Each row was made from one small tree. Brackets hold a mark, then the marks that hang from it, in alphabetical order. Every link used is in the known rows. Write each row's tree.
Known rows
{minuv giva}: -0.991 -1.846 2.279 2.436 -3.144 -0.910 -0.060 -5.223 -2.994 -2.317
 1.172 -1.289 -6.102 -0.311 1.530
{dozika febir kada kosuf notut}: 0.771 0.602 0.526 -3.024 -0.633 1.204 -1.812 2.783 -1.134 1.912 -4.849
 -0.792 5.645 1.890 0.035
{giva {dozika kosuf lisom notut}}: 0.850 -0.633 -0.864 -0.216 1.798 -0.331 2.031 2.024 1.321 -1.323 1.187
 1.988 -1.079 0.877 -0.878
{minuv {giva {dozika kada lisom notut}}}: 0.984 -1.823 1.321 0.212 1.043 0.242 0.459 0.360 0.987 -1.183 1.374
 0.419 -4.462 -1.876 -0.771
{minuv {giva {dozika {febir soseku} kosuf lisom notut}}}: -0.916 -1.815 1.308 1.770 0.014 0.410 0.355 2.243 1.169 0.018 1.882
 0.363 -0.868 1.224 -3.594
{minuv {giva {dozika {febir soseku} kada kosuf lisom}}}: -0.290 -1.809 1.594 0.990 -0.765 0.353 0.609 1.292 -1.039 -0.062 2.369
 -0.916 -2.659 -0.815 -2.998
{dozika febir}: -1.213 -0.275 0.729 -1.099 -2.424 -0.893 -0.847 -2.374 -3.778 -1.271
 -2.202 -3.346 -2.298 1.403 1.851
{kosuf dozika}: 0.558 0.229 2.028 2.414 -1.777 -2.684 2.211 -5.451 -0.873 -1.252 -1.283
 -1.441 -5.662 -0.923 7.508
{giva {dozika {febir soseku} kosuf}}: -1.821 -0.497 1.445 1.558 -2.222 -1.402 1.711 1.593 -1.323 -0.596 0.495
 -1.548 -1.824 1.354 -0.175
{soseku febir notut}: -4.154 2.803 -2.760 5.200 -0.918 0.568 0.266 -7.685 -1.076 -1.899 0.451
 -0.540 -3.336 1.066 8.071
{giva {dozika notut}}: -0.161 -0.484 1.213 0.535 0.005 -1.628 1.497 0.360 1.326 -1.932 -0.797
 0.068 -4.128 0.169 2.618
{dozika giva kosuf}: -1.784 -0.545 -0.271 0.433 -2.546 -0.168 -1.357 -1.912 -2.270 -0.902
 2.214 1.459 1.147 0.021 -0.540
{febir {soseku notut}}: -1.626 2.580 0.349 5.734 -2.404 -3.378 1.736 -8.744 0.629 -1.192 0.086
 -2.104 -3.989 -0.148 3.503
{soseku febir}: -1.409 1.828 -1.709 2.358 -2.245 0.686 0.669 -5.737 -4.521 -2.257 0.302
 -0.037 -3.600 0.587 7.108
{giva {dozika febir kada lisom notut}}: 1.572 -0.157 -0.534 -3.528 2.699 0.391 0.176 3.980 1.290 -0.123 -1.675
 -0.834 -0.826 -0.857 -0.680
{dozika kosuf lisom}: 1.269 -0.134 -1.846 -0.196 -0.394 -0.335 1.601 -3.597 -3.372 -1.754
 1.918 0.811 -1.094 0.833 -0.735

Write each row's tree
-2.648 1.720 -0.340 0.626 -1.772 0.341 -2.740 -0.101 0.344 2.551 -0.111
 -1.124 5.489 -0.600 -2.036 | {dozika {febir {soseku notut}} giva kada kosuf}
0.413 2.173 -1.885 0.079 0.396 0.222 0.162 -1.761 -0.759 1.730 -0.423
 -1.813 3.261 0.217 -2.195 | {dozika {febir {soseku notut}} kada kosuf lisom}
-0.104 -0.917 -0.889 -1.764 1.852 0.569 0.676 4.696 1.027 -0.329 -0.133
 0.589 1.086 2.079 -2.316 | {giva {dozika febir kosuf lisom notut}}
1.492 0.660 -0.342 -1.471 1.772 0.168 1.059 4.455 1.661 1.241 -0.739
 0.172 2.370 0.134 -2.511 | {giva {dozika {febir soseku} kada kosuf lisom notut}}
1.221 -0.436 -0.693 -3.182 2.293 1.008 0.413 5.447 0.896 0.511 -1.081
 0.249 1.860 0.405 -1.977 | {giva {dozika febir kada kosuf lisom notut}}
0.784 1.455 -0.342 0.387 1.746 -0.728 -0.718 -0.133 4.138 2.017 -0.677
 0.513 2.534 -0.579 0.888 | {kosuf {dozika {febir soseku} giva lisom notut}}
-1.703 -1.291 1.026 2.399 -0.130 0.304 0.423 0.396 0.649 0.112 2.441
 -1.138 -2.516 -0.575 -2.530 | {minuv {giva {dozika {febir {soseku notut}} kada kosuf lisom}}}
2.016 0.531 -2.034 -0.713 1.384 0.258 0.720 -1.178 0.003 -0.431 -0.151
 2.375 2.616 1.972 -1.302 | {dozika kosuf lisom notut}
1.965 0.989 0.586 -1.132 -0.753 0.099 -0.090 -0.519 -0.750 0.696 -3.209
 0.899 2.972 0.336 1.810 | {dozika kada kosuf notut}
1.796 0.843 -0.474 -2.764 2.726 0.544 -1.782 1.603 3.143 2.244 -2.065
 0.267 2.837 -1.985 1.722 | {kosuf {dozika febir giva kada lisom notut}}
2.122 1.947 -0.122 -1.023 2.188 -0.255 -1.024 0.671 3.936 2.910 -1.682
 0.150 3.330 -2.279 1.173 | {kosuf {dozika {febir soseku} giva kada lisom notut}}
-0.043 -2.285 1.181 -0.769 0.809 1.471 -0.494 3.676 0.427 0.158 0.703
 0.179 -0.658 0.085 -2.931 | {minuv {giva {dozika febir kada kosuf lisom notut}}}
0.816 0.118 -0.492 0.670 0.792 -1.345 0.591 -3.701 0.891 -0.626 1.899
 0.716 -3.012 -2.421 3.283 | {kosuf {dozika giva lisom}}
0.795 1.275 -1.975 -2.469 0.090 1.240 -2.106 1.392 -1.338 2.273 1.608
 0.148 5.849 -1.460 -5.356 | {dozika {febir soseku} giva kada kosuf lisom}
2.372 0.870 -2.569 -3.334 2.427 1.828 -2.093 1.641 1.450 1.438 0.714
 3.630 6.300 -1.501 -3.527 | {dozika giva kada kosuf lisom notut}
-1.118 -2.694 1.062 0.369 0.395 1.105 -0.269 3.041 0.512 -0.510 1.546
 0.419 -1.321 1.430 -3.156 | {minuv {giva {dozika febir kosuf lisom notut}}}
-0.585 0.356 -0.228 -3.888 -0.138 2.122 -4.228 4.699 0.493 2.698 -2.722
 0.843 8.421 0.553 -2.483 | {dozika febir giva kada kosuf notut}
0.773 -0.314 1.211 -0.552 0.097 -0.472 1.388 2.587 0.759 -0.471 -1.274
 0.854 -0.736 -0.310 1.623 | {giva {dozika kada kosuf notut}}
-1.944 -2.977 2.670 2.892 -2.499 -0.505 1.082 -0.725 -1.735 -2.085 2.728
 -0.101 -5.681 0.081 0.081 | {minuv {giva {dozika kosuf}}}
